Each row comes from the steps of one path. Every step used is in the known rows, and no mark comes twice. Write the path behind each row, first mark first.
Known rows:
nazaf -> zulo -> zino -> keba -> mito: [-2.07  0.05  7.00 -1.26 -1.95  3.51  1.87  4.19  1.79  3.69  1.81  2.48
  1.41 -0.28  4.82  3.54 -2.24 -4.72  0.28  2.73  0.00]
nazaf -> zugizi: [ 0.28  0.38  1.92  0.83 -1.67 -3.44 -1.81  0.40  1.15  1.65  0.17  0.20
 -0.73 -2.44  0.40 -1.82 -1.43  1.75  1.58 -0.59 -1.07]
mito -> zugizi -> nazaf -> zulo -> zino -> keba: [-1.02  0.72  3.09  1.85 -1.41  2.47  0.97  1.91 -0.34  2.41  0.99 -0.30
  0.13 -1.27  2.46  3.71 -3.04 -2.26 -0.26  4.80  0.11]
nazaf -> zulo -> zino: [-2.47  1.93  1.25  1.06 -2.96 -0.17  0.51  2.26  0.37  3.94  1.04  3.21
 -0.36  0.05  0.56  2.81 -0.30 -0.33 -0.51  2.52  1.71]
keba -> mito -> zugizi -> nazaf -> zulo: [ 0.46 -3.67  2.25  3.42 -1.47  2.76 -0.96  1.71  1.36 -0.75  0.09 -0.31
 -1.36  0.98  2.47  2.79 -4.84 -2.17 -0.21  3.33 -0.50]
zulo -> nazaf -> zugizi -> mito -> keba: [ 2.51  3.26  2.70 -1.67 -0.55 -3.77 -2.02 -0.58  1.57  4.34 -0.63  1.22
 -3.63 -0.81  3.71 -0.17 -3.09  0.59  1.09 -2.22  1.45]
zulo -> zino -> keba: [-2.07  3.13  4.84 -1.09 -1.35 -0.56  1.27  1.92  0.88  3.51  1.94  0.72
  0.45 -2.28  2.01  1.39 -0.31 -2.04 -0.95  0.91 -1.47]
mito -> zugizi -> nazaf -> zulo: [ 0.07 -1.81 -1.00  4.12 -1.18  1.69 -1.11  0.37  0.15  0.33 -0.28 -0.31
 -1.16 -0.11  0.49  2.43 -3.69 -0.01  0.06  3.43  0.11]
mito -> zugizi -> nazaf -> zulo -> zino: [-0.58  0.83  0.52  3.05 -2.57 -0.26 -0.45  1.42 -0.50  1.38  0.23  0.38
 -1.50  0.09  0.15  3.35 -2.04  0.20 -1.21  4.51  0.87]
mito -> keba: [-1.29  1.96  1.57  0.12 -0.53 -0.26  0.69 -0.08 -1.55 -0.12  0.25  0.89
 -2.73  1.23  1.85 -0.53 -0.72 -0.31  0.59 -1.13 -0.36]
keba -> sigepu -> zugizi: [-1.65  2.04 -0.42 -0.81  0.14  1.10  1.41 -4.10  1.85 -0.07  1.64 -0.56
  0.59 -2.08  0.91 -0.78 -2.10  1.55  1.31 -0.44 -0.29]
mito -> zugizi -> sival: [-1.35  0.29 -1.47  3.22  1.06 -4.02 -1.82  0.55  1.34 -0.91 -1.35 -0.60
 -2.71 -0.01  2.78 -1.28 -3.63  1.44 -0.37  0.00 -1.43]
zino -> keba -> sigepu -> zugizi: [-2.08  1.77  2.22 -2.18  1.09  3.66  3.03 -3.91  2.12  0.75  2.21 -1.33
  2.29 -3.49  2.85 -0.38 -3.11 -0.56  2.21  0.10 -0.81]
sigepu -> zugizi -> nazaf -> zulo -> zino -> keba: [-2.11  2.17  2.27  0.30 -2.34  3.55  4.71 -1.04  1.58  2.75  2.47  0.12
  5.42 -2.39 -0.04  3.24 -3.25 -2.67  0.90  2.55  1.02]
zulo -> zino -> keba -> sigepu -> zugizi: [-2.56  4.42  3.69 -3.24  0.14  1.98  3.66 -3.02  1.30  2.11  2.72 -0.70
  2.20 -3.23  2.82  0.46 -1.47 -0.65  0.99  0.99 -0.22]
sigepu -> zugizi: [-1.30  1.69 -0.49  0.28 -1.21 -1.27  1.41 -3.28  2.68  0.49  2.62  0.68
  1.30 -1.28 -1.39 -0.94 -2.12  0.56  0.34 -0.69 -0.31]
nazaf -> zugizi -> sival: [-0.86  0.54  0.50  2.30 -0.17 -5.16 -1.09  1.17  2.02  0.72 -2.03 -0.28
  0.54 -2.07  2.35 -2.42 -3.28  1.99  1.79 -2.24 -1.24]
zulo -> nazaf -> zugizi: [ 1.01  1.42  3.36 -1.57 -1.61 -4.49 -1.36  0.76  2.93  4.14  0.26  1.51
 -3.20 -3.38  1.35 -0.71 -0.58  1.53 -0.30 -0.76 -0.29]
zulo -> nazaf -> zugizi -> mito -> keba -> sigepu: [ 2.11  3.42  2.97 -2.70  0.58 -1.27 -1.77 -1.52  1.00  3.62 -1.64 -0.08
 -4.15 -1.29  5.83 -0.17 -3.27  1.73  2.17 -2.04  1.48]
mito -> zugizi: [-0.12  0.19  0.56  1.59 -0.20 -2.43 -2.35 -0.30  0.71  0.16  0.84  0.15
 -3.88 -0.27  1.03 -0.66 -1.57  1.08 -0.74  1.57 -1.24]
zino -> keba -> sigepu -> zugizi -> mito: [-0.20  2.10  1.13 -1.24  1.77  3.62  0.73 -4.81  3.68  2.65  1.74 -1.78
  3.25 -3.17  3.30  0.71 -5.56 -1.07  2.24 -0.98 -0.42]
zugizi -> mito -> keba: [ 0.37  2.33  0.59  1.17 -0.03 -0.54 -1.30 -0.82  0.02  1.66 -0.25  0.38
 -1.62  1.47  2.17  0.84 -3.34 -0.52  0.58 -2.23  0.26]
keba -> sival: [-0.14 -0.47  0.75 -0.70 -2.30  0.06 -0.80  3.02  0.62  2.58  0.63  0.24
 -0.32  0.88  1.69 -0.49  1.33 -0.07 -0.95 -0.79 -2.23]
nazaf -> zugizi -> mito -> keba -> zino: [ 2.71  2.29  2.25 -0.95 -0.45 -1.93 -0.92  1.36 -0.07  2.10  0.97 -1.00
 -1.04  0.97  2.99  0.22 -3.88 -0.84  3.27 -2.67  1.18]
sigepu -> keba -> zino: [ 1.24  1.17 -0.59 -0.36 -0.69 -1.59  1.42  0.89  0.01  1.38  2.36  0.44
 -0.94  0.61 -0.38  1.44 -0.39 -2.47  1.28 -2.13 -1.07]

Write each row's path:
[-1.79  2.30  1.44 -0.96  0.70  2.10  0.87 -1.24 -2.22 -0.99 -0.73 -0.50
 -3.53  0.71  4.13 -0.38 -1.00  0.60  1.50 -0.87 -0.30]  mito -> keba -> sigepu
[-3.27  3.03  2.55 -2.74 -0.45  4.82  4.06 -2.08  1.09  3.26  2.33  1.00
  3.10 -2.34  3.66  2.05 -2.31 -1.39  2.51  3.23  1.97]  nazaf -> zulo -> zino -> keba -> sigepu -> zugizi
[-2.23  2.82 -0.48  0.55 -2.35  3.58  3.51 -2.73  0.69  1.26  0.84 -0.39
  3.21 -1.88  0.16  3.12 -2.86  0.70  0.84  2.31  1.98]  keba -> sigepu -> zugizi -> nazaf -> zulo -> zino
[-1.26  1.25  1.66 -0.57  0.47  5.11  3.84 -4.14  1.99 -0.41  1.62 -3.80
  3.97 -4.02  1.60  0.95 -4.13 -1.10  1.54 -0.37 -1.73]  zino -> keba -> sigepu -> zugizi -> nazaf
[-2.41  3.89  0.46 -0.65 -1.37  4.48  5.14 -3.10 -2.01 -0.50  0.37 -0.26
  1.76  0.54  2.03  2.50 -2.66  0.07  2.19  1.85  2.71]  mito -> keba -> sigepu -> zugizi -> nazaf -> zulo -> zino
[-0.05 -0.89  3.83  2.32 -2.83  0.96 -0.24  2.86  0.74  0.39  0.61  0.68
 -1.37  1.13  2.24  3.86 -3.31 -1.81 -1.41  4.36 -0.11]  keba -> mito -> zugizi -> nazaf -> zulo -> zino
[-1.06 -1.38  6.67 -0.92 -0.31  2.51  0.68  2.21  2.83  1.05  1.65  0.03
  0.38 -1.18  4.22  0.98 -2.85 -4.17  0.08 -0.14 -2.96]  zino -> keba -> mito
[ 1.28  2.14  1.06 -0.48  0.10  0.19 -0.11  1.19 -0.10  1.80  1.33 -0.75
 -1.52  2.25  2.61  2.04 -3.58 -2.52  0.92 -2.90  0.94]  zugizi -> mito -> keba -> zino
[-0.48 -0.78  3.38 -2.16 -1.14  2.52  0.43  3.45  0.81  3.46  1.37 -0.60
  1.27 -0.33  3.66 -0.13  0.51 -2.33 -0.05 -0.33 -2.99]  zino -> keba -> sival
[ 0.63 -0.63  0.07  3.45 -0.74 -1.16 -1.72 -0.69  0.54 -1.00  0.16 -1.93
 -2.32 -0.92 -0.51  0.93 -2.77  0.81 -1.30  1.34 -2.06]  mito -> zugizi -> nazaf
[-1.92 -0.33  0.61  0.05  0.01  7.84  4.12 -3.17  1.70  0.82  1.20 -2.00
  5.06 -3.37  2.34  2.55 -4.83 -1.83  2.95  1.76  0.53]  zino -> keba -> sigepu -> zugizi -> nazaf -> zulo
[-1.19  0.91  3.15  0.67 -0.27  4.81  1.21  0.67 -1.05  1.57  0.00 -1.71
 -0.45 -2.01  4.47  3.84 -3.13 -1.30  0.81  5.19  0.28]  mito -> zugizi -> nazaf -> zulo -> zino -> keba -> sigepu
[ 1.28  0.96  0.59 -0.80 -1.28  1.02 -1.60  1.76 -0.78  2.91 -0.38  0.06
 -0.90  3.58  3.98  0.21 -1.43 -0.96  0.03 -2.38 -0.87]  zugizi -> mito -> keba -> sival
[-1.60 -0.56  6.67  0.59 -2.63  4.83  2.84  4.04  1.53  2.69  1.04  0.29
  2.95 -1.02  3.50  4.88 -3.44 -5.06 -0.18  2.40 -0.93]  zugizi -> nazaf -> zulo -> zino -> keba -> mito
[-1.94  1.28 -1.21  0.34 -0.53  6.31  4.46 -4.10 -1.30 -1.76 -0.02 -1.05
  1.83  0.47  2.17  1.48 -4.07  0.13  3.56  0.69  2.14]  mito -> keba -> sigepu -> zugizi -> nazaf -> zulo
[ 0.24  3.42 -0.70  0.09  0.05 -0.42  0.84 -4.42  1.28  0.87  1.63  0.58
  0.85  1.17  1.01 -0.38 -4.63 -0.25  1.63 -2.37  1.17]  sigepu -> zugizi -> mito -> keba
[-0.90 -1.48 -0.67  3.78 -2.27  3.00  0.24  1.00  1.02  1.56 -0.39  0.18
  1.50 -0.76 -0.65  3.31 -2.86 -0.71  0.08  1.00 -0.01]  zugizi -> nazaf -> zulo
[-0.13  2.66  0.66  0.06  1.08  1.87 -1.42 -2.05 -0.81  0.94 -1.24 -0.90
 -2.45  0.91  4.48  0.89 -3.77  0.33  1.40 -1.95  0.27]  zugizi -> mito -> keba -> sigepu
[-0.69 -1.52  2.01  2.35  1.09 -2.81 -1.67  2.03  2.61 -1.85 -0.95 -0.34
 -2.86  1.08  5.11 -0.88 -4.56 -0.72 -0.59  0.02 -2.29]  keba -> mito -> zugizi -> sival
[ 1.62 -1.19  1.72  0.91  0.09 -2.19 -1.20 -0.68  0.84 -1.18  1.18  1.45
 -4.05  1.69  2.42 -0.44 -2.44 -1.91  0.51  0.83 -2.41]  sigepu -> keba -> mito -> zugizi
[-2.36 -0.34  5.01  0.66  0.45  0.78  0.95  4.43  1.88  1.37 -0.17  1.43
 -0.42  0.79  7.99  1.91 -4.82 -3.77  0.78  3.38  0.00]  nazaf -> zulo -> zino -> keba -> mito -> zugizi -> sival
[ 1.83  2.10  1.92  0.60 -0.50 -2.47 -2.41 -0.90 -0.11  2.03 -0.82  0.11
 -1.16  0.11  2.62 -1.47 -4.10  0.84  2.88 -2.24  0.46]  nazaf -> zugizi -> mito -> keba
[ 0.41 -0.97 -0.03  2.40  1.65 -3.73 -0.85  0.27  1.35 -2.16 -0.80  0.66
 -2.56  2.13  4.54 -0.96 -4.18 -1.44  0.96 -1.03 -2.49]  sigepu -> keba -> mito -> zugizi -> sival
[ 0.27  0.38  7.36  0.08 -1.14  0.63  0.98  2.27  1.21 -0.02  1.61 -1.76
 -0.86 -1.08  3.60  2.68 -3.20 -3.52 -1.85  2.62 -3.11]  zulo -> zino -> keba -> mito -> zugizi -> nazaf
[-0.86  4.89  2.80 -2.30  0.63  1.88  1.53 -3.71  2.83  3.94  2.22 -0.94
  3.11 -3.05  3.20  1.65 -4.06 -0.95  0.97  0.14  0.41]  zulo -> zino -> keba -> sigepu -> zugizi -> mito
[-1.38 -0.42  6.57 -0.87 -1.07  2.38  0.36  3.56  1.18  2.50  1.95  1.96
 -1.60  0.40  5.91  2.80 -2.96 -3.95  0.29  5.20  0.17]  nazaf -> zulo -> zino -> keba -> mito -> zugizi
[-1.27  1.06  2.27 -1.83 -3.53  4.90  4.60  1.54  0.87  3.91  2.52 -0.21
  6.44 -0.21  1.73  2.76 -1.34 -3.03  0.42  2.25  0.12]  sigepu -> zugizi -> nazaf -> zulo -> zino -> keba -> sival
[-2.01  1.07  3.54  1.39 -2.32  3.71  2.63  2.42  0.26  3.67  0.80  0.09
  3.08 -2.12  1.30  4.78 -2.22 -3.08 -0.36  2.47  0.00]  zugizi -> nazaf -> zulo -> zino -> keba
[ 0.23 -3.65  4.69  1.96 -0.36  5.38  0.42  2.25  1.86 -0.01  0.71 -1.02
  0.47 -0.32  4.42  3.23 -5.63 -4.34  0.83  3.84 -1.33]  zino -> keba -> mito -> zugizi -> nazaf -> zulo
